Each row was made from one walk, in order. Every step used is in the known rows, and no mark comes twice. Write each row's walk.
Known rows:
C-H-J-Z: [ 0.180  1.163  1.284  3.166 -2.727  2.763 -1.669 -1.320  0.209  0.872
 -0.301 -0.676  1.268  1.182 -1.047  1.670  2.161  0.847  1.155 -0.926
  3.088 -2.514  1.200 -0.444 -0.915]
T-H: [ 1.311  1.210  4.438  0.132 -2.223  1.567 -0.152 -0.527 -0.239  1.385
 -1.188  1.242  0.499  0.311 -1.980 -0.929  4.049  0.572  0.464 -0.945
  2.991 -2.351  0.213  1.038 -2.322]
H-Z-J: [ 2.090 -0.005  0.745  0.941 -4.483  0.476 -0.603 -0.479  1.688 -0.817
 -1.352  0.717  2.354  1.078 -2.208  0.345  4.374  1.240  3.028  3.169
  1.852 -0.681  0.198  1.574 -1.673]
C-T-H-Z: [ 1.796 -0.482  2.407 -0.579  0.109  0.312 -0.442 -0.234  1.356 -0.665
 -1.391  2.022  0.501 -0.707 -1.353  0.105  3.933  0.473  0.962  0.880
  1.460 -3.959  0.593  0.096 -1.826]
Z-J-T: [ 0.707 -0.614  0.952  1.718 -4.693 -0.375  0.997 -0.847  1.118 -0.268
 -0.871  0.576  1.898  0.365 -1.256  0.222  4.709  2.470  2.179  1.742
  3.051 -1.967  1.742 -0.527 -1.354]
X-H-Z-J-C-T: [ 2.433  1.103 -0.172  2.307 -3.823 -1.046 -0.750  0.232  2.029 -2.374
 -0.457  2.637  2.378 -1.017 -1.371  0.848  2.397  2.154  0.948  4.429
 -0.001 -1.479 -0.034 -1.926 -0.869]
C-H: [ 1.273  2.563  2.192  1.669 -2.797  2.576 -0.504  0.244  0.132  1.630
 -0.993  0.906 -0.485  0.125 -2.772 -0.625  1.828  0.095  1.451  0.360
  3.007 -1.915  0.356  0.011 -1.909]
J-C-X-H: [-0.175  4.111  2.806  2.443 -2.395  1.637 -2.254 -2.321 -0.721  0.732
 -1.279  1.556  0.933 -0.577 -3.214  0.609  0.110 -0.067 -0.247  1.288
  2.332 -1.963 -0.933 -1.270 -1.130]
J-C: [ 1.270  1.652  3.406  1.397 -3.007  1.757 -1.358 -2.050 -0.334  0.462
 -1.478  0.715  2.625  0.294 -2.283  0.649  2.393  0.642  0.098  2.243
  3.206  0.022  0.216 -0.009 -1.476]
Z-J-C: [ 1.770  0.966  2.398  2.319 -5.093  0.134 -0.456 -1.098  0.395  0.311
 -0.821  0.970  3.130  0.294 -2.249  0.415  3.899  2.175  0.631  3.037
  2.822  0.245  0.071  0.264 -1.405]
T-Z-J: [ 2.464  0.433  0.174  1.708 -4.109  0.643 -0.084 -0.698  0.698  0.062
 -1.476  1.271  1.973  0.067 -1.365 -0.135  3.396  1.650  3.101  2.705
  2.393 -0.909 -0.235  1.440 -2.042]
Z-J: [ 1.253  0.783  2.093  1.425 -5.847  0.633  0.234 -0.301  0.901  0.796
 -0.853  0.798  1.856  0.118 -2.070 -0.625  4.393  1.886  2.462  1.891
  3.134 -0.635  0.832  1.131 -2.097]
X-T-Z-J-C: [ 2.853  0.464  0.466  1.645 -3.193 -0.830 -0.270 -1.269  1.040 -0.380
 -0.670  2.634  3.553 -1.981 -1.255  0.306  2.605  1.994  1.352  5.011
  1.174 -0.979  0.372 -0.505 -1.719]
T-H-Z: [ 2.078  0.410  3.104 -0.307 -0.849  1.407 -1.025 -0.712  0.571 -0.294
 -1.601  1.145  0.986  1.209 -2.079 -0.025  4.036 -0.123  1.050  0.334
  1.689 -2.292 -0.387  1.475 -1.909]
J-T: [ 0.204  0.099  1.932  0.771 -2.594  1.262  0.153 -1.734  0.444 -0.126
 -1.635  0.392  1.379  0.376 -1.353  0.413  3.175  0.872  1.639  0.990
  3.438 -2.205  1.932 -0.770 -1.456]
T-H-Z-J-C: [ 3.158 -0.142  2.478  1.577 -2.228 -0.757 -0.796 -0.590  0.788 -0.942
 -0.922  1.468  2.726  1.366 -2.269  0.764  5.033  1.792 -0.245  2.252
  1.043 -1.304 -1.368  0.838 -1.093]
H-J-C-T-Z: [ 2.183 -0.970  1.008  2.581 -0.961  1.546 -2.054 -2.772  0.463  0.382
 -1.626  2.008  3.497 -2.641  0.547  2.413  1.451  1.377  0.833  2.726
  2.653 -2.512  1.074 -0.398 -1.106]
C-Z: [-0.658  3.222  3.944 -0.634 -4.862  2.795 -1.147 -0.901  0.156  1.425
 -1.646 -0.137  0.819 -0.148 -2.972 -0.405  4.284 -0.208  1.935  1.243
  4.221 -0.768  0.126  1.516 -1.838]
X-J-C-T-H: [ 1.991  1.505  3.324  1.860 -1.478  0.421 -0.648 -0.515  0.916  1.130
  0.197  2.780  2.240 -2.531 -0.113  1.037  3.412  2.276 -1.623  0.878
  1.124 -4.415 -0.014 -1.277 -1.160]
C-X-J-Z: [-1.382  2.962  1.123  2.171 -2.476  1.883 -2.052 -3.026  0.509  0.753
 -0.506 -0.540  1.847  0.576 -1.563  2.284  2.126  0.585  1.152  0.397
  2.149 -4.060 -0.128 -0.391 -0.921]
Z-J-C-X: [ 0.244  1.510  2.339  2.602 -3.556 -0.006 -1.349 -2.497 -0.072  1.268
 -1.257  0.824  2.140 -0.230 -3.475  1.111  3.016  1.402  0.396  2.548
  3.267 -1.667 -0.524  0.191 -1.066]
T-Z-J-C: [ 2.960  0.590  0.556  2.641 -3.406  0.137 -0.800 -1.472  0.159 -0.452
 -1.394  1.451  3.245  0.207 -1.505  0.827  2.915  1.931  1.201  3.855
  1.997 -0.022 -1.018  0.547 -1.349]
Z-J-C-X-T: [ 0.178  1.388  2.307  1.564 -3.324 -0.990 -0.894 -2.265  0.755  1.397
 -0.554  2.027  2.503 -2.395 -3.180  0.523  2.723  1.429  0.501  3.704
  2.376 -2.590  0.859 -0.798 -1.397]
J-Z: [-0.343  1.381  1.867  0.782 -3.109  1.573 -0.851 -2.023  0.034 -0.818
 -1.144 -0.928  1.786  2.140 -1.818  0.810  3.132  0.596  1.373  0.731
  3.075 -0.778  0.966 -0.345 -1.553]
C-Z-J-T-H: [-0.212  0.900  3.196  0.287 -4.372 -0.464  0.960  0.207  0.667  0.689
 -0.651  0.450  0.461  0.216 -1.950 -0.432  7.247  2.181  0.744 -0.242
  3.197 -3.464  0.135  0.361 -1.047]
T-Z-J-C-X-H: [ 1.554  2.999 -0.092  3.723 -2.829  0.002 -1.728 -1.812 -0.198 -0.153
 -1.249  2.189  1.562 -0.673 -2.427  0.878  0.605  1.233  0.974  2.868
  1.164 -1.987 -2.160 -0.665 -0.983]

Which walk is each row?
[ 1.347 -1.615  0.300  2.250 -1.391  2.094 -1.163 -2.851  0.481  0.117
 -1.889  0.806  2.775 -0.642  0.758  2.057  2.264  1.107  2.546  0.880
  3.100 -3.026  1.669  0.237 -1.162]
H-J-T-Z
[-0.091 -1.131  2.728  1.317 -1.282  0.659 -0.754 -1.706  0.599  0.252
 -0.266  0.497  1.680 -0.579  0.438  1.566  4.359  1.895  0.073 -1.674
  2.836 -4.550  2.033 -0.860 -1.258]
C-T-H-J-Z
[ 1.617  0.444  2.430  1.818 -0.692 -0.923 -1.713 -1.906  0.384  0.094
 -1.366  1.275  1.786  0.860 -3.445  1.453  4.145  1.010 -0.448  1.704
  1.376 -3.167 -1.958  0.857 -0.747]
T-H-Z-J-C-X
[ 2.643  1.107 -0.049  2.156 -3.500  0.799 -0.453  0.981  1.649 -0.094
 -0.750  0.959  0.583  1.076 -2.823  0.048  3.358  0.979  2.522  2.425
  1.372 -1.778 -0.427  0.767 -1.396]
C-H-Z-J
[ 0.888  1.748  1.398  0.923  0.449  0.661 -2.130 -3.581 -0.139  0.799
 -1.788  2.297  2.166 -2.487 -2.440  1.150  0.151 -0.351  0.567  3.731
  1.931 -3.076 -0.020 -0.756 -1.536]
J-C-X-T-Z
[ 1.664 -0.099  4.958  1.259 -1.806  0.927 -1.346 -1.927  0.232  1.958
 -0.165  2.592  3.344 -2.622 -0.527  0.663  3.357  1.448 -0.964  0.510
  2.277 -3.005  1.710 -0.171 -1.700]
X-T-H-J-C
[-0.780  1.181  1.845  0.599 -5.801  0.199  0.488 -0.554  1.096  0.253
 -1.044 -0.168  1.380  0.116 -2.068  0.162  6.084  1.962  2.186  1.791
  3.721 -1.943  0.868  0.142 -0.945]
C-Z-J-T
[ 1.926 -0.495 -0.540  3.522 -0.486  2.460 -1.023 -1.370  0.378  0.892
 -1.295  0.982  0.944 -0.647  0.178  1.736  1.211  0.834  2.019  0.107
  2.605 -4.163  1.055 -0.633 -0.756]
C-H-J-T-Z
[ 1.223  1.100  4.388 -0.788 -2.010  0.599  0.287 -0.341  0.604  1.407
 -0.454  2.495  0.825 -1.922 -1.768 -1.544  3.769  0.645  0.616  0.218
  2.100 -3.263  1.605  0.024 -2.709]
X-T-H
[ 2.566 -0.377  2.115 -0.329 -2.742 -1.212  0.332  0.387  2.136 -0.394
 -0.188  2.589  1.825 -0.967 -1.797 -0.861  5.265  1.512  1.708  2.306
  0.483 -3.089  0.842  0.717 -2.176]
X-T-H-Z-J
[ 1.315 -0.262  0.009  1.067 -0.847  1.269 -0.187 -2.084  0.253 -0.850
 -2.150  0.897  1.475  0.262 -0.559  0.912  2.190  0.627  2.270  1.731
  2.685 -2.394  0.862 -0.504 -1.390]
J-T-Z
[-0.345  0.055  2.091  1.918 -3.673  2.397 -1.797 -2.785  0.313  0.164
 -0.895 -0.989  3.014  1.256 -0.429  2.038  3.208  1.063  1.687 -0.135
  3.563 -1.400  1.842  0.378 -1.293]
H-J-Z
[ 1.000 -0.622  2.937  2.243 -2.652  1.522 -1.691 -2.398  0.599  1.120
 -1.034  1.539  3.388 -2.498 -0.193  1.991  2.476  1.654  0.221  1.924
  3.465 -2.170  2.100 -0.769 -1.139]
H-J-C-T
[ 0.146  1.063 -0.889  2.277 -2.694 -0.642 -0.799 -1.285  1.619 -1.611
 -1.169  1.224  0.676  0.441 -2.287  1.110  2.388  1.087  2.441  2.025
  0.864 -4.002 -0.027 -1.331 -0.598]
C-X-H-Z-J-T
[-0.171  3.437  4.274  0.280 -4.147  2.290 -1.847 -1.736 -0.371  0.942
 -1.581 -0.011  2.109 -0.005 -3.098  0.614  3.775  0.080  0.094  2.430
  3.890  0.100 -0.640  0.635 -1.087]
J-C-Z
[ 1.914  0.999  1.156 -0.216 -1.804  1.290 -0.499 -1.438  0.878  0.219
 -1.357  2.349  1.795 -2.114 -1.118 -0.503  1.563  0.126  2.683  3.061
  1.850 -2.026  1.372  0.137 -2.599]
X-T-Z
[ 2.617 -0.237  2.147  0.639 -2.962 -0.212 -0.124  0.245  1.301 -0.445
 -0.958  1.297  1.464  1.218 -2.067 -0.230  5.556  1.487  1.596  1.148
  1.335 -2.168 -0.598  1.752 -1.804]
T-H-Z-J
[ 2.190 -0.506 -0.516  1.425 -3.255 -0.411  0.504 -0.269  1.443 -0.340
 -1.190  2.111  1.477 -1.881 -0.592  0.056  3.363  2.194  2.952  3.227
  2.085 -2.549  0.756  0.077 -2.038]
C-T-Z-J
[ 2.220  0.365  0.748  1.417 -0.377  0.721 -1.062 -1.999  0.217 -0.592
 -1.825  2.030  2.265 -1.695 -0.807  1.277  1.345  0.976  0.559  3.611
  2.151 -1.821  0.201 -1.126 -1.385]
J-C-T-Z
[ 0.154  2.390  1.167  1.880 -4.040  2.035 -1.186 -1.658  1.034 -0.216
 -0.092 -0.334  2.791  1.120 -0.394  1.606  2.992  1.402  1.297  0.882
  1.762 -2.108  0.481 -0.330 -1.222]
X-J-Z
[ 2.305 -0.339  2.751  0.270  0.771 -0.196 -1.122 -1.103  0.771 -1.115
 -1.362  2.120  1.770 -0.573 -1.528  1.151  3.456  0.798 -0.964  2.019
  1.123 -3.087 -0.147 -0.807 -1.098]
J-C-T-H-Z
[-0.299  0.902  3.587  2.859 -1.948  2.378 -3.212 -4.213 -0.595  2.467
 -1.715  0.492  2.898 -1.048 -2.149  2.501  1.582  0.275  0.134  0.863
  4.057 -2.511  0.456  0.594 -0.917]
H-J-C-X
[ 1.774  2.720  2.534  2.548 -2.071  2.047 -1.230 -0.537 -0.377  1.164
 -0.920  1.011  0.775  0.247 -2.996  0.372  1.378  0.363 -0.440  1.493
  2.692 -1.055 -0.411 -0.906 -1.143]
J-C-H
[ 0.158 -1.255  2.216  1.940 -3.121  2.089 -0.830 -2.496  0.628  0.892
 -1.377  0.318  2.618 -0.549  0.041  1.611  3.292  1.306  1.901  0.053
  3.906 -2.814  2.773 -0.102 -1.195]
H-J-T
[ 2.633  1.991  1.246  2.158 -0.639  1.872 -2.084 -0.731  0.469 -0.424
 -1.330  0.898  1.301  1.242 -3.068  1.292  1.267 -0.271  0.161  2.761
  1.347 -1.061 -1.043 -0.386 -0.757]
J-C-H-Z
[ 0.344  1.275 -0.689  2.492 -0.160  1.567 -1.462 -3.128  0.735  0.734
 -1.492  1.205  1.522 -1.277 -0.334  2.357  1.170  0.582  1.986  1.354
  1.701 -5.650 -0.241 -0.507 -0.742]
C-X-J-T-Z
[ 0.175 -0.251  3.502  1.621 -2.200  1.735 -1.332 -2.059 -0.153  0.591
 -0.520 -0.338  2.139  1.365 -0.318  1.440  4.393  1.318  0.231 -2.197
  3.094 -2.963  1.019  0.529 -1.351]
T-H-J-Z
[ 2.276  3.771  1.865  3.683 -2.978  2.498 -1.578 -0.224  0.581  1.759
  0.123  1.576  1.779 -0.780 -1.501  1.147  1.213  1.148 -0.444  1.643
  1.333 -2.306 -0.881 -0.894 -0.824]
X-J-C-H
[ 2.029  0.269  3.102 -1.309 -0.675  0.415 -0.540 -0.524  1.428 -0.222
 -0.915  2.404  1.347 -0.953 -1.828 -0.642  3.752 -0.033  1.210  1.535
  0.867 -3.293  1.034  0.452 -2.329]
X-T-H-Z
[ 3.109  3.030  0.570  3.252 -1.606  2.325 -2.450 -0.413  1.369  0.108
 -0.284  1.456  2.327  0.202 -1.650  2.082  1.135  0.497  0.104  2.886
  0.069 -2.343 -1.516 -0.485 -0.387]
X-J-C-H-Z
[ 0.332  4.410  3.553  1.406 -5.021  2.715 -2.188 -1.410  0.527  1.513
 -0.565  0.574  3.098 -1.045 -1.682  1.384  3.645  0.847  0.020  2.458
  2.513 -1.208 -1.128  0.591 -0.733]
X-J-C-Z
[ 1.533 -1.367 -0.318  1.241 -3.337 -0.530  0.166 -1.003  1.968 -1.886
 -1.330  0.473  2.400  1.299 -1.370  1.109  4.676  1.799  2.737  3.022
  1.744 -1.970  1.160 -0.095 -0.935]
H-Z-J-T
[ 0.918  2.007  2.744  2.412 -5.243  3.132 -1.679 -0.957  0.388  1.174
 -0.682  1.512  1.834 -1.121 -0.480  0.099  1.546  0.817  2.203 -0.209
  2.697 -1.496  1.276  0.381 -1.880]
X-H-J
[ 1.295 -0.124  4.690  1.350 -2.782  2.374 -1.149 -1.281 -0.044  2.305
 -0.926  1.187  1.735 -0.622 -0.634  0.254  4.141  1.037  0.780 -1.828
  3.488 -2.936  1.072  1.741 -2.055]
T-H-J
[-0.682  2.567  2.744  2.687 -3.746  2.978 -2.571 -2.328 -0.039  2.193
 -1.110  1.353  0.868 -1.577 -1.678  0.793  0.663  0.018  1.931 -0.754
  3.123 -3.444  0.681  0.344 -1.615]
C-X-H-J
[ 0.178  3.137  1.197  1.105 -1.777  1.943 -2.407 -1.673  0.647 -0.393
 -1.803  1.311  0.169  0.186 -3.155  0.540  0.563 -1.080  2.240  1.426
  1.362 -2.815 -0.759  0.121 -1.478]
C-X-H-Z
[ 0.104 -0.365  3.431  0.656 -1.935  0.700 -0.881 -1.900  0.714  0.644
  0.212  0.903  2.501 -0.797 -0.055  0.799  4.087  1.339  0.304 -0.990
  2.211 -3.873  2.493 -0.480 -1.737]
X-T-H-J-Z
[-0.136  2.548  2.967  0.310 -6.999  1.181 -0.268 -0.007  0.820  1.300
 -1.021  0.049  1.321 -0.113 -2.875 -0.620  5.777  1.363  2.489  2.008
  3.790 -0.602 -0.083  1.810 -1.699]
C-Z-J
[ 1.449  0.058  1.639  1.973 -4.244 -0.938  0.182 -0.701  1.103  0.007
 -0.639  1.807  2.677 -1.621 -1.508  0.587  3.823  2.836  0.429  3.619
  2.551 -1.371  1.104 -1.186 -1.281]
Z-J-C-T
[ 0.697  2.436  0.220  1.985 -3.855  0.345 -1.530 -0.789  1.313 -0.595
 -1.180  1.468  0.661  0.220 -3.106  0.309  2.109  0.456  2.734  2.184
  0.958 -2.633 -0.946  0.355 -1.339]
C-X-H-Z-J
[ 3.428  1.604 -0.404  2.870 -2.326 -0.475 -0.202  0.135  1.050  0.401
 -0.061  2.913  1.772 -2.000 -1.860 -0.004  1.522  1.762  0.845  4.252
  0.651 -2.092 -0.218 -1.318 -1.361]
X-T-Z-J-C-H
[-0.371  1.639  4.376 -0.613 -0.478  0.392 -0.588 -1.727  0.112  2.376
 -0.914  2.336 -0.182 -2.403 -2.874 -0.867  2.848 -0.144  0.359 -0.332
  2.539 -5.185  1.025  0.019 -2.379]
C-X-T-H
[ 1.695  0.184  0.451  0.485 -1.110  1.250 -0.359 -1.196  0.739 -0.130
 -1.916  1.965  1.016 -1.902 -0.636  0.290  1.816  0.603  2.379  2.460
  2.454 -2.729  0.996 -0.239 -2.069]
C-T-Z
[ 2.584  0.196  1.099  1.841 -3.696 -0.036 -1.298 -1.290  1.240 -1.302
 -1.226  0.908  3.639  1.209 -2.386  1.318  3.891  1.533  1.206  4.300
  1.572  0.226 -0.556  0.645 -0.932]
H-Z-J-C
[ 0.873  0.901  0.083  0.993 -2.350 -0.470 -0.552 -1.909  1.101  1.124
 -1.176  2.353  1.341 -2.672 -2.235 -0.066  2.240  0.880  3.026  3.349
  1.888 -3.785  0.591  0.419 -2.133]
C-X-T-Z-J
[ 0.672 -0.137  1.351  3.152 -2.132  2.411 -0.705 -1.071  0.577  1.627
 -0.768  0.531  0.740 -0.528 -0.590  1.284  2.236  1.113  1.486 -0.727
  3.403 -3.875  2.182 -0.935 -0.888]
C-H-J-T
[ 2.306 -0.784  0.407  1.569 -2.820 -1.104 -0.686 -0.860  1.986 -1.685
 -1.078  1.652  3.147 -0.705 -1.642  1.563  3.814  2.100  1.035  4.878
  1.285 -1.414  0.518 -0.694 -0.885]
H-Z-J-C-T
[ 3.526  1.735 -0.373  3.856 -2.481  0.460 -0.637  0.001  0.154  0.269
 -0.836  1.688  1.406  0.201 -2.183  0.562  1.862  1.687  0.747  3.028
  1.496 -1.140 -1.649 -0.275 -0.986]
T-Z-J-C-H
